Each row was made from one small tree. The marks that hang from a mark follow it in brackets, in the order of their numbers. Every link used is in the known rows. Write each row's tree.
Known rows:
Q66(Q754): [ -3.0   8.5 -35.6   7.3   0.0   8.9   9.6 -12.4   8.6   1.6   0.1  -8.7
   8.0  24.7 -16.5   5.4 -12.0   7.4  20.9   1.5  51.9 -13.0  26.0   4.5
  -8.1]
Q238(Q363 Q612(Q841(Q754)) Q970): [ 31.5 -30.3  23.2  13.9 -37.0 -29.7  10.7  -9.0  -4.6   6.1  -1.0  -0.3
 -12.7 -16.1  14.0  31.4 -10.9 -12.0 -10.6  39.2 -48.3 -40.3  -0.4  -3.8
 -40.2]
Q612(Q238(Q363) Q841(Q754(Q66))): [ 25.1 -45.4 -19.5  27.3 -24.0 -25.8  -3.0 -23.1  11.9 -38.0 -26.8  -2.8
  10.8  -0.9  19.1  16.0 -14.1  22.9 -11.7   6.1 -28.1  -2.7   5.4   9.9
 -64.3]
Q612(Q841(Q754(Q66))): [  9.6 -34.4 -20.7  20.6   1.2  -3.2  11.3  -5.8   9.6 -19.3 -19.7  -5.5
   7.7  27.0  20.1  30.1 -10.3  16.8   1.8 -10.1   3.6  -0.9   1.7   0.2
 -41.0]
Q754(Q66(Q220(Q841) Q970)): [-28.8  10.6  -1.4  -1.7  14.4   8.1  -3.3 -10.4 -14.7  11.2   5.8  17.2
 -15.8  27.5  -3.1   6.0  24.8  -1.8   4.5   7.4 -12.8  18.3 -10.4  -2.7
  12.3]
Q220(Q66): [  1.4   8.6  -4.7  14.4  21.9   4.3  17.9 -21.1   4.4  22.2 -27.0  -0.7
   6.2  -8.4 -31.1  12.2  -6.2  -8.4  13.9 -26.7  42.4   1.2   8.7  11.8
  21.1]
Q220(Q66(Q754 Q970) Q841(Q612(Q238))): [ -1.1  16.8   2.1 -24.5 -43.7  31.7  15.6  -5.1  36.6  -7.3   0.8   2.7
   6.4 -47.1 -46.0 -18.7 -10.4 -31.0  23.9  -8.1  60.6   8.3 -12.2  32.7
  53.7]
Q238(Q363): [ 11.4  -4.6   2.9  26.6  14.0 -15.8  11.4 -27.1 -14.0  15.1 -25.5   0.2
  -3.4  14.5  -9.4  11.6  -0.4  -2.1   2.7   6.0   1.4 -12.9  31.5   2.1
 -16.4]
Q970(Q66(Q220(Q841(Q754)))): [  6.0   9.8  25.1   2.0  21.7   2.8  14.6 -13.9  -5.2   4.1  -0.9   5.1
  -3.4   5.7   9.4 -17.8  11.7  -8.3   0.2 -18.0 -19.4   0.1   0.4   2.9
  17.7]
Q612(Q238(Q363 Q970(Q66(Q220))) Q841): [ 20.9 -37.9  26.2  18.0 -14.8 -36.9  -4.3 -35.1 -19.3 -21.7  -6.6   8.1
  13.0 -28.7  27.0  -1.1  -2.1  -1.6 -19.2  12.6 -90.0 -13.1  -8.0   9.3
 -44.6]
Q66(Q220(Q841(Q612(Q238) Q754)) Q970): [ -6.9  16.3   9.1 -26.6 -29.6  12.9  -1.1   2.5  17.3  -4.5  27.3 -13.2
 -20.4  -8.1 -20.4 -19.6   2.6 -21.9  12.3   8.8  14.4   4.6  -7.8   5.2
  44.9]
Q220(Q66(Q754(Q841))): [  0.1   9.2 -23.9   2.4  12.1  17.7  12.4  -4.8  10.3  -2.1 -18.4   3.8
   9.9   3.3 -28.5  18.8  -0.1  14.9  11.4 -22.2  50.3   0.2   2.6   8.5
   7.5]
Q754(Q66(Q220) Q841): [-25.0   5.2 -31.0  10.5  57.3  -1.8 -28.1  10.7 -29.3   3.3  -9.7  16.1
   3.2  48.8  16.9  29.3  30.5  47.8 -12.1 -17.8 -26.0  23.6  -8.8 -20.9
 -26.4]
Q841(Q220 Q612 Q754): [ 12.0  17.8  -9.0 -23.2   6.5  18.0  -5.9  39.1  19.2   8.7  21.6 -24.9
 -13.2  15.4   4.8 -15.5  -6.9  -5.7   1.9   0.7  54.2   1.5  15.5 -16.9
  28.6]
Q220(Q66(Q970) Q841(Q612)): [ -6.2  16.4  27.7 -14.4 -13.5  29.9  24.1  -3.3  18.7  17.6 -12.8   5.4
  -1.9 -36.0 -41.6  -3.3  -1.9 -41.2  21.4 -18.8  51.0  13.2 -12.7  24.9
  65.3]
Q612(Q238(Q363) Q841(Q220 Q754(Q66))): [ 26.8 -38.3 -14.5  16.7  -8.5 -19.9  -9.9 -16.4  11.2 -33.0  -6.0   2.8
   1.5   1.1  23.5   6.1  -4.7  20.1 -19.1  14.1 -35.3   3.1  -3.0  -1.2
 -47.6]
Q238(Q970): [ -6.4  -0.3  11.3  11.2   2.6 -13.7   5.3 -11.8 -22.3  20.0 -12.9  -5.8
  -0.9   6.1 -12.5  18.2  -6.4   0.4   3.4   7.6   1.2 -15.0  13.1  -0.3
  -4.1]
Q970(Q66(Q220)): [-10.7  12.8   7.4  11.6  39.1  -6.8   4.8 -15.2 -18.4  15.9   4.9   3.5
   1.7  16.7  13.3 -18.7  10.7  -4.8   0.5 -18.1 -22.4   1.2   8.4  -5.4
   5.3]
Q970(Q66(Q220 Q754(Q841(Q612)))): [-10.2  18.5 -11.9 -12.2  25.0  14.0  -5.3  14.8 -11.7  -7.7  20.7   4.4
   9.7  22.5  20.8 -19.2  16.5  10.8   0.6 -14.5  -8.9   4.2   1.8 -10.8
   0.7]
Q612(Q238(Q970) Q841(Q220)): [  5.6 -29.6  -1.7  11.9   0.9 -23.7 -15.9 -25.7  -3.4  -8.7   5.8   0.1
  16.9 -22.1   8.0   5.6 -17.1   5.8  -7.8   6.6 -39.3  -4.1 -19.7   3.8
 -23.4]
Q220(Q66(Q970) Q841(Q612(Q238) Q754)): [  6.4  10.1  17.3 -20.8 -45.2  24.5  20.1   3.3  41.3  -9.5 -12.1  -7.5
  -6.2 -47.0 -44.8 -13.2 -15.0 -28.3  16.4 -13.9  59.4   9.9 -12.7  28.0
  54.4]
Q66(Q220(Q841(Q612(Q238))) Q754 Q970): [-11.2  23.4  -8.1 -38.8 -36.4  24.9  -2.1  -1.3  19.0  -9.4  43.1  -4.3
  -9.9  -7.1 -21.1 -24.2   4.3 -23.1  21.0  20.1  22.6   0.2  -6.2   9.3
  41.1]

Which tree is each row?
[  8.2 -29.5   0.5   6.4 -17.9 -22.5  -5.6 -26.6  -5.3 -25.3   7.6   1.1
  22.4 -23.0  21.1  -4.0 -10.7   4.1  -5.1   3.3 -56.2 -10.5 -14.4  10.6
 -36.3] : Q612(Q238(Q970(Q66(Q220 Q754))) Q841)
[ 16.9 -24.5  -8.2   9.4  11.4   2.4   9.6  -8.3  15.6 -11.7   3.8  -9.4
   0.5  16.0  12.6  15.4 -11.0   3.3   0.8  -4.7   6.6  -6.6  -3.1  -5.8
 -10.1] : Q612(Q841(Q220 Q754))
[ -5.4   6.7 -10.7  -2.9  -8.9 -11.5 -21.3  11.1  -1.1  13.9  -1.8 -20.1
  15.7 -17.4  -6.6  -9.9 -22.1  -1.9   6.2  -5.3  19.6   0.1  12.7   4.5
  -1.1] : Q841(Q612(Q238(Q970)))
[  4.1 -36.3  -6.9  22.7 -14.2 -29.1  -8.5 -31.6  -3.0 -13.5 -14.3  -6.6
  26.2 -22.3   1.6  16.7 -26.0   9.3   0.5  -2.7 -32.7  -9.0  -9.4  14.0
 -38.0] : Q612(Q238(Q970) Q841)
[  8.1 -11.5 -23.4  14.3   8.9  -6.9  -2.1  -6.7  23.0  20.2  20.0  -6.6
   1.4   3.6   9.3  15.4 -20.7  -3.5   8.0   0.9   4.4 -16.4 -14.3 -10.6
 -12.4] : Q238(Q612(Q841(Q220 Q754)))
[ -5.3  15.7  -5.9  -1.9  18.9   6.4   8.5 -11.7  -7.8   1.4  18.3   3.3
   2.3  20.5  13.2 -22.7  11.1  -2.7   5.8  -6.0  -6.9  -6.3  12.5  -3.5
   0.3] : Q970(Q66(Q220 Q754))
[ 14.7  -3.6 -22.4  -3.0 -26.1  -7.6 -14.8  28.4  15.1 -15.3 -13.3 -17.5
  -1.4   6.8  14.0  -8.0  -8.7  16.4  -8.3   4.8  22.8   6.9  25.7  -2.1
 -29.8] : Q841(Q612(Q238(Q363)) Q754(Q66))
[ -9.7  14.6 -16.9 -26.3 -19.3  17.3  -6.6  42.9   8.6  -5.5  20.3 -17.8
 -22.4  30.6  12.3  -4.6   7.9  -1.3   1.8  11.7  34.7  10.6  13.4 -14.9
   9.0] : Q841(Q612 Q754(Q66(Q220 Q970)))
[  8.5  -7.9  48.2  17.9  -3.0 -23.3  18.9 -17.8 -38.7   7.1 -20.9  12.6
  -9.1  -3.8   9.2   0.4  11.1 -10.8 -16.9  24.7 -51.3 -20.8  22.6   0.0
 -20.6] : Q238(Q363 Q970(Q66))
[-17.3  14.2 -13.6  -1.3  28.7  18.3  -0.8  18.4  -5.6  -7.5  13.0   7.5
  14.4  20.8  13.2 -21.0   5.4  13.4   0.0 -14.8  10.6   7.6   2.5 -11.1
   1.0] : Q970(Q66(Q754(Q841(Q220 Q612))))
[ 30.4   5.0  28.5 -20.9 -33.4  12.6  11.8   8.0  29.7  -1.6 -23.8  -9.1
   3.7 -55.1 -29.3  -4.8 -12.5 -17.0   6.1 -19.9  38.8   1.7  -9.7  28.2
  40.4] : Q220(Q66 Q841(Q612(Q238(Q970)) Q754))
[-14.2   5.4 -17.2  -4.8  -9.8   5.9   5.2   9.0   3.3  -8.8   6.9  -8.0
 -26.7  41.5  -0.2   7.7   9.7  10.9   1.0  15.0  19.4   4.6  12.1 -12.9
  -5.2] : Q841(Q754(Q66(Q220 Q970)))
[-53.9   7.9 -27.6  10.9  44.2  13.0 -19.2  16.3 -21.6  -4.4   4.0  23.4
  -9.4  48.9  -2.2  18.2  23.7  37.1  -9.8   4.9  -3.2  32.6 -18.9 -25.9
  -7.3] : Q754(Q66(Q970) Q841(Q220))
[-19.7  -5.1 -19.5   7.0  15.5 -10.8 -35.5  29.9 -26.5  -9.3 -22.8  10.9
  13.5  14.4  18.1  18.4  12.5  44.4 -20.1  -4.3 -26.6  22.0  -2.7 -11.3
 -41.5] : Q754(Q66 Q841(Q612(Q238(Q363 Q970))))
[ 34.4  12.0   1.0 -24.6 -15.9   7.2  -7.8  24.7  29.1  -5.3   7.8 -16.4
 -12.3 -27.6  -8.3 -24.4  -6.0 -10.8 -10.0   2.9  37.3   3.1   9.7  -1.6
  28.3] : Q841(Q220(Q66) Q612(Q238(Q363)) Q754)
[-52.3  14.4 -26.4  -7.0  34.2  22.0 -26.2  42.6 -17.5  -1.5  14.7  15.9
  -4.7  41.0   8.4   7.9  22.1  27.0 -10.0   1.3   8.6  36.8 -17.6 -27.8
   4.8] : Q754(Q66(Q970) Q841(Q220 Q612))
[ 15.5   4.3  53.1   4.2  -5.8 -27.7   4.5 -16.2 -28.4  33.4  10.3  21.1
 -15.3 -26.8  14.8  -3.9  17.2 -25.1 -13.7  31.5 -82.3 -27.8  -7.5  -4.2
  -3.6] : Q238(Q363 Q612 Q970(Q66(Q220(Q841))))
[  4.3  20.8  11.6 -17.7  10.2  17.5   8.2   0.7  -0.5   3.6  18.8   7.1
   6.7   1.5  13.7 -29.6  13.7 -15.9   8.1 -12.0  -6.3  -0.3   2.1   5.1
  22.4] : Q970(Q66(Q220(Q841(Q612)) Q754))
[ 23.2  21.4   0.9 -30.9   3.3  26.4   3.6  37.4  27.3   8.7  13.7 -19.0
 -14.4  -6.7  -6.6 -14.4  -2.1 -15.7   0.1  -9.2  62.0   3.9   6.2  -8.3
  47.5] : Q841(Q220(Q66) Q612 Q754)
[  4.1  -1.1  33.9  21.0  -9.6 -31.5   7.3 -13.4 -26.5  31.7  -1.8  15.1
  -9.2 -17.5   9.6   0.1   1.2 -18.3 -12.2  31.4 -57.2 -29.2   6.2  -7.0
 -23.6] : Q238(Q363 Q612 Q970(Q66))
[ -3.2   5.6   5.7 -11.9 -19.1  21.5  10.4  20.4  18.0  -1.7 -10.5  -3.5
  -7.7   7.1  -8.3   0.2  -2.0  -7.2  10.9  -4.8  41.1  11.6   1.4   8.1
  21.5] : Q220(Q841(Q612 Q754(Q66(Q970))))
[-13.0  10.2 -12.3   9.8  57.1  10.2  -7.7   1.3  -8.7  11.1 -11.0  10.4
   4.8  14.6 -17.4  17.4  11.4  24.6  -4.0 -24.9  15.6  15.2 -14.5 -10.7
  16.2] : Q754(Q841(Q220(Q66)))
[ -9.5  12.0  -7.6 -12.2  27.6   5.5 -28.6  26.2  -5.0   4.0   0.8   1.7
  11.2 -17.7 -10.2   2.1   2.8  19.6 -10.0 -17.5   7.2  17.8 -20.3  -8.6
  19.2] : Q754(Q841(Q220(Q66) Q612(Q238(Q970))))
[-16.9   7.8  14.9  18.0   3.6 -21.7   1.2  -5.6 -16.7  38.2   6.9   6.2
   2.1 -10.8   3.3  -1.5 -10.5 -11.1   1.0   9.4 -28.8 -19.7  -6.0  -7.3
 -11.0] : Q238(Q612 Q970(Q66))
[-12.0   4.9  11.5  -5.6  -3.0   3.4   3.7  18.0 -21.4  -6.9   0.5   3.8
   8.4   4.5   9.8  -3.3   2.0   7.0  -3.8   4.8  -7.6  -7.6   5.5  -4.3
  -8.8] : Q238(Q970(Q66(Q754(Q841(Q612)))))
[ 16.7 -43.0  22.4  28.0 -19.0 -37.0   2.7 -36.9 -15.7 -23.2 -19.9   7.7
  18.1 -31.0  19.0   2.5 -12.1   0.9 -16.0   9.5 -73.0 -12.7  -3.0  14.5
 -52.0] : Q612(Q238(Q363 Q970(Q66)) Q841)
[ -6.7  19.1  16.9 -29.3 -22.1  21.2   8.4   8.3  12.3   2.6  26.3 -10.7
 -26.2   3.8 -15.8 -11.8   9.5 -28.6  14.6  10.1  18.2   0.8  -4.5   0.9
  51.7] : Q66(Q220(Q841(Q612 Q754)) Q970)
